(in the rows, 128 means zero)
Known rows, with every way that one mark hangs from another
j_586(j_230 j_877 j_939): [113 127 118 124 122 106 107 149 131 121 153  49  77 150 143 119 135 123]
j_877(j_348): [119 140 128  97 123  77 149 113 146  83 176 235 144 112 112 114 126  84]
j_586(j_230 j_245 j_939): [138 166 137 116 113  86 112 156 123 130 144 101  82 102 112 119 155 151]
j_348(j_230(j_245) j_586(j_877 j_939)): [ 84  90 114 159 168 150  72  93 119 176 112  79 125 133 132 136 134 142]
j_514(j_586(j_939)): [109 129  72 104 115  65 166 117 154 135 142 131 144 195 115 118 115 108]
j_230(j_514): [120 121 141  84 147 119 173 119 127  96 153 170 151 138 139 128  79 108]
j_348(j_230(j_514) j_586(j_245 j_877)): [118 102 174 162 187 169  82 139 102 169 125  94 160  78 124 133 123 145]
j_348(j_586(j_230 j_877)): [123 107 123 141 165 111  91 119 113 154 158  76 114  88 147 128 130 117]
j_877(j_348 j_586(j_230 j_245)): [125 169 157 130 103 107 112 146 111 121 148 172 109  51 112 113 169  58]
j_586(j_245(j_230(j_514)) j_348 j_877 j_939): [143 131 180 156 110 168 147 158 111 119 108 110 102 151 125 112 128 176]
j_877(j_348(j_586(j_939))): [100 138 125 137 124  83 139  81 121 122 143 169 130 166 106 102 148  85]
j_245(j_230(j_514(j_586(j_939)))): [142 143 126 110 111 154 172 106 127 132 109 190 163 215 141 138  76  74]
j_230(j_245 j_514(j_586(j_877(j_348) j_939))): [ 99 120 109 112  87 185 156  98 141  75  90  61 125 140 137 137 104 136]
j_514(j_230(j_245)): [143 121  86  62 139 131 125 106 155 101 125 221 134 108 159 166 110 129]
j_348(j_586): [112 113 111 115 172  79 138  95 120 153 162 171 152 120 127 118 112 112]
j_348(j_230 j_586(j_245)): [126 121 146 151 190  95  81 121 115 191 150 181 166  79 102 129 145 131]
j_586(j_245 j_877(j_348)): [120 141 150 114 118 114 118 171 144  87 164 152 125  29 107 105 141 160]
j_245(j_230(j_514(j_586(j_877 j_939)))): [134 129 129 120 112 176 158 126 128 128 108 142 152 202 150 136  74  89]

Rows
[138 131 148 166 114  98 107 169 124 122 143  31  57 107 115 110 182 192]
j_586(j_230 j_245 j_348 j_877 j_939)
[149 152  75  97 105 101 135 147 154 138 104 152 140 173 122 144 145 137]
j_514(j_230 j_586(j_245 j_939))
[122 135 146 150 142 146 107 141 103 174 116 115 119 117 125 109 126 157]
j_348(j_586(j_245(j_230) j_877 j_939))
[134 158 125 138  81 141 127 153 144 125 115 145 136 129 108 116 138 123]
j_514(j_586(j_245(j_230) j_877(j_348) j_939))
[114 101 142 150 138 132 138  82 126 121 108 134 121 197 120 141 137 135]
j_586(j_348(j_230(j_245 j_514)) j_939)
[167 114  89 131 123 113 126 163 161 126 123 133 141 117 129 150 157 168]
j_514(j_230 j_586(j_245 j_348 j_877))
[140 149  91 120  82 134 115 161 158 107 101 119 126 152 121 136 164 133]
j_514(j_230 j_586(j_245 j_877(j_348) j_939))
[124 125  63 106  80 160 118 111 165  93  86 119 123 165 147 158 144 118]
j_514(j_230(j_245) j_586(j_877(j_348) j_939))
[163 125 136 127 128 141 177 100 130 124 125 223 174 182 139 147  86  82]
j_245(j_230(j_514(j_586(j_348))))
[134 140 142 130  90 181 155 115 129 105 105 167 152 196 138 132  93  67]
j_245(j_230(j_514(j_586(j_877(j_348) j_939))))
[125 104 143 149 110 169 126 112 116  89 104   4  59 143 151 139 139 169]
j_586(j_230(j_245 j_514) j_348 j_877 j_939)
[138 110 136 136 126 135 165 150 137 106 129  78 144 106 118 127 118 172]
j_230(j_514(j_586(j_245 j_348 j_877)))
[110 125 148 155 115 118 159 111  94 133 118  82  89 209 137 116 149  57]
j_877(j_586(j_230(j_514) j_348 j_939))
[109 117 116 153 146 111  96 117 108 158 138  34  90 147 142 117 141 121]
j_348(j_586(j_230 j_877 j_939))
[129 135 186 158 154 141  98 102 108 136 130 191 168  92 101 129 147  93]
j_877(j_348(j_230(j_514) j_586(j_245)))
[116 117 133 131 167 113 109 147 117 154 151  99 132  44 122 108 127 177]
j_348(j_586(j_245 j_877))
[148 141 164 133 157 133 111 116  92 146 131  95 122  63 130 132 130 135]
j_348(j_586(j_230(j_514) j_245))
[141 132 156 158 114 128 133 166 125 134 128 136  98 136 115 108 144 179]
j_586(j_245(j_230) j_348 j_877 j_939)
[165 143  79  87 124 102 130 150 162 133 125 194 163 114 128 156 133 132]
j_514(j_230 j_586(j_245))
[113 100 101  92 126 179 155 112 144  93 110  76 147  90 153 151  74 154]
j_230(j_245 j_514(j_586(j_877)))
[138 128 150 139 161 145 103 144 109 169 137 156 141  55 132 120 114 153]
j_348(j_586(j_245(j_230) j_877))
